Each row comes from the steps of one walk. Every step used is in the known rows, and no mark comes twice. Write the walk behind each row, first mark first.
(in the rows, 128 means zero)
Known rows
sunob/sivomu/verur/kipe/gunak/doger/vezuzig/mava/riru: [124 160 119 120 225 106 116 137 134 120 143 109 111 119 124 147 110 100
 118 132 117 145 139 136 207 119 112 119 142 143]
tisub/sunob/sivomu/verur/kipe/gunak/doger/vezuzig/mava: [153 108 117 115 177 140 124 132 136 138 168  84 106 103 141 140 110 169
 144 115 119 198 135 142 174 105 139 101 153 116]
vezuzig/mava/riru/tozosog/namup/repun: [101 109 123 118 127 185 145 115 122  85 102 121 179 112 128 121  80 124
 141 140 151  33 117  75 156 111 116 145 118 145]
vezuzig/doger/gunak: [123 110 150 148  84 131 124 137 130 134 123 102 147 153 129 142 129  78
 128 123 111 158 122 113 119 122 126 126 119 143]
repun/namup: [145 140 131 116 135 156 145 153 121 129  72 143 193 144 167  84 165  98
 107 118 138  95  97 115  94 121 134 137  94 117]
kipe/verur: [126 134 146 115 105 170 135 135 132  98 119 127 122  90 145 125 175 123
  98 134 128  77  95 135  98 147 130 133 117 117]
kipe/verur/sivomu: [127 144 133  98  94 156 149 118 119 110 141 143 124  67 124 124 151 150
 100 137 128  85 116 137  80 129 128 140 124 123]
kipe/gunak/doger: [126 119 141 134 105 100 118 132 137 161 145 126 119  97 140 111 150  80
  83 122 134 152 108 140 135 114 143 122 118 112]
doger/gunak/kipe/verur/sivomu/sunob/tisub: [161 175 136 139 176   4 132 144 121 167 168 125 128 214  92 116 129 145
 155 117 120 192 162 176  97 145 133 135 132 127]
doger/vezuzig/mava/riru/tozosog/namup/repun: [ 98 120 116 132 149 215 140 112 126  78 107 117 219 124 117 134  58 112
 164 145 133  66 131  61 178 104 118 142 113 152]
verur/sivomu: [126 134 122  98  82 117 154 119 112 141 107 150 172 114 133 103 130 147
 100 130 144  86 135 122  89 119 130 140 119 134]
doger/gunak/kipe/verur: [131 145 142 145 161  89 113 140 135 103 146 105 100 132 131 141 155 114
 131 125 115 158 123 147 109 152 132 126 119 122]
riru/mava/vezuzig: [103 113  98 123  94 173 127 102 124 122  78 146 152 116 128 125 135 118
  96 120 144  12 147 111 110 153 132 121 124 135]
namup/tozosog: [142 113 152 117 136 155 131 118 125 143 100 113 213 147 128 101 134 123
  88 136 156  97 104  97 102 133 129 138 112 117]
riru/mava/vezuzig/doger/gunak/kipe: [109 103 108 169 104 123  98 103 132 139 111 124  72 157 101 155 100  95
 157 120 117 124 175 115 141 146 126 113 138 141]
vezuzig/doger/gunak/kipe/verur/sivomu/sunob: [138 134 131 153 123 106 128 132 122 168 186 150  72 154  83 138 117 135
 187 129 114 211 131 144 131 128 123 133 149 120]
namup/repun: [124 129 155 128 103 147 153 120 121 120  86 143 182 104 152  97 139 171
  95 141 143  85 100 116 121 134 123 136 104 118]
tisub/sunob/sivomu: [141 118 141 110  65 135 130 131 123 140 109  98 237 161 170 102 141 204
 140 107 144 131 132 149  75 143 134 119 115 138]
doger/vezuzig/mava/riru/tozosog: [ 93 127  96 115 103 194 132 126 124  93  82  88 167 138 114 142  84  71
 133 123 120  65 142  82 145 164 120 138 126 167]
gunak/doger/vezuzig/mava/riru/tozosog: [ 92 110  91 135  95 180 118 120 131 115 119  82 147 143 125 149  69  84
 139 122 124 120 130  92 162 163 129 132 129 155]
tozosog/namup/repun: [131 114 154 132 143 145 148 122 129 115 112 165 224 123 155  97 128 166
 128 148 154  84 101  99 137  76 130 138 100 114]
mava/vezuzig: [112 133 127 116 114 145 128 122 126 118  76 174 170 121 133 119 144 109
  87 128 144  69 131 110 116 112 128 133 120 130]
mava/vezuzig/doger/gunak/kipe/verur/sivomu: [116 146 133 143 125 123 107 102 127 116 161 164  45  91  80 166 105 107
 148 137 100 186 164 128 123  96 115 133 145 131]
sivomu/verur/kipe: [148 123 114  95 168  99 145 151 129 102  99 158 112 120 158 121 164 145
  84 132 151  51  96 135 122 132 128 129 133 117]
doger/vezuzig/mava/riru: [100 137 115 127 136 173 142 130 125 111  73 107 192 155 119 124 116  83
 128 135 122  71 127  68 159 143 112 137 130 162]
tisub/sunob: [140  93 124 113  61 143 138 133 128 137 107 116 211 141 158 102 152 167
 121 109 146 102  99 116  79 134 142 123 128 128]
tisub/sunob/sivomu/verur: [148 119 134  98 116 162 134 142 133 132 156 107 200 172 178 122 150 218
 132  99 138 107 104 172  87 155 129 119 119 130]
sunob/sivomu/verur/kipe/gunak/doger/vezuzig: [147 155 131 122 209  89 110 139 139 131 164 132 130 110 146 140 125 130
 109 130 118 188 139 175 174 104 134 113 120 117]

Write each row's walk
[122 147 123 154 143 124 116 118 122 154 173 190  72 140  64 149 106 120
 176 129 112 201 152 130 144 103 118 133 156 123] : mava/vezuzig/doger/gunak/kipe/verur/sivomu/sunob
[157 152 148 154 133  31 125 141 125 180 175 124  66 209  81 129 114 131
 181 125 108 223 160 165 114 133 125 134 144 129] : vezuzig/doger/gunak/kipe/verur/sivomu/sunob/tisub
[100 119 110 147 126 161 129 125 133 133 108 104 173 155 130 130 103  93
 133 133 126 126 115  80 176 141 122 132 133 150] : gunak/doger/vezuzig/mava/riru
[107 114 117 167 119 162  93 102 137 108 144 117  25 111  94 175 121  95
 157 126 100 123 157 129 133 152 123 114 142 130] : riru/mava/vezuzig/doger/gunak/kipe/verur
[130 132 142 144 105 106 120 118 126 127 172 121  47 104  99 154 117 120
 159 137 102 195 144 139 112 121 121 133 138 129] : vezuzig/doger/gunak/kipe/verur/sivomu
[148 120 121 113 177  73 122 145 140 134 156 154  56  78 147 125 160 104
  71 127 141 122  91 156 156 107 140 119 138 100] : sivomu/verur/kipe/gunak/doger
[132 144 125 112 114 104 137 119 122 123 137 151  67  87 123 114 140 163
 131 141 133 118 133 148  97 132 126 139 133 114] : gunak/kipe/verur/sivomu
[121 113 122 149 108 145 122 128 137 144 130 128 198 146 152 123 120 125
 128 130 126 169 115 117 143 127 144 125 110 124] : gunak/doger/vezuzig
[115  96 118 146 112 177 139 124 132 145 112  96 133 135 141 128 108 116
 141 134 124 158 123  91 165 126 139 123 128 123] : gunak/doger/vezuzig/mava
[163 132 132  85 158  87 125 145 130 126 144 120 144 102 153 118 159 175
 103 108 139 120 123 171 112 116 132 111 137 121] : tisub/sunob/sivomu/verur/kipe/gunak
[114 135 145 161 137 136  94 120 140 103 141 144  39 113 100 169 130  81
 145 134 100 178 144 127 137 112 118 124 138 125] : mava/vezuzig/doger/gunak/kipe/verur
[150 143 137 108 184  59 113 143 135 138 156 133  86 104 159 129 147 138
  84 125 138 154 122 189 154 114 133 115 125 109] : sunob/sivomu/verur/kipe/gunak/doger
[128 111 142 163 105  77 111 139 133 146 119 111  95 176 127 135 120  93
 156 128 118 192 140 124 132 128 126 125 127 134] : vezuzig/doger/gunak/kipe
[138 146 114 121 130 105 144 133 117 161 152 181  92 139 107  97 143 178
 154 133 146 132 121 150 118 139 129 139 144 107] : gunak/kipe/verur/sivomu/sunob
[162 119 122  89 138 102 134 143 126 112 123 124 175 148 174 119 150 226
 126 113 151 105 114 163  95 136 130 115 137 126] : tisub/sunob/sivomu/verur/kipe
[116 113 124 126 120 191 152 131 124 122  78 100 151 132 131 122 120 104
 131 135 120 105 136  80 149 128 129 128 126 135] : doger/vezuzig/mava
[134 156 130 129 152  76 128 122 122 115 166 124 102 109 110 141 132 139
 136 127 114 166 144 150  96 133 130 134 127 129] : doger/gunak/kipe/verur/sivomu
[148 147 132  91 174  89 135 148 124 106 100 140 140 145 169 121 150 179
 100 132 147  82 128 168 119 135 121 126 120 127] : sunob/sivomu/verur/kipe
[109 125 105 152 104 151 106  82 124 120 165 134  22  86  73 174  97 123
 159 130 101 130 178 131 119 135 120 122 149 137] : riru/mava/vezuzig/doger/gunak/kipe/verur/sivomu
[117 110 130 145 130 163 131 126 136 154 134  93 100  90 119 127 116  66
 118 130 113 177 131  98 182 105 141 118 130 119] : kipe/gunak/doger/vezuzig/mava
[131 134 137 130 125 114 122 136 135 110 117 134  67 111 143 117 165 142
 125 138 132 111 112 145 113 151 130 132 126 109] : gunak/kipe/verur
[128 122 154 161 118 117 107 136 140 116 155 104  44 129 120 155 139  97
 156 135 102 190 123 138 128 140 123 125 130 123] : vezuzig/doger/gunak/kipe/verur
[134 135 111 108 100 117 162 134 108 181 121 180 198 162 117  85 132 159
 125 123 156 102 119 125 107 127 131 141 131 125] : verur/sivomu/sunob
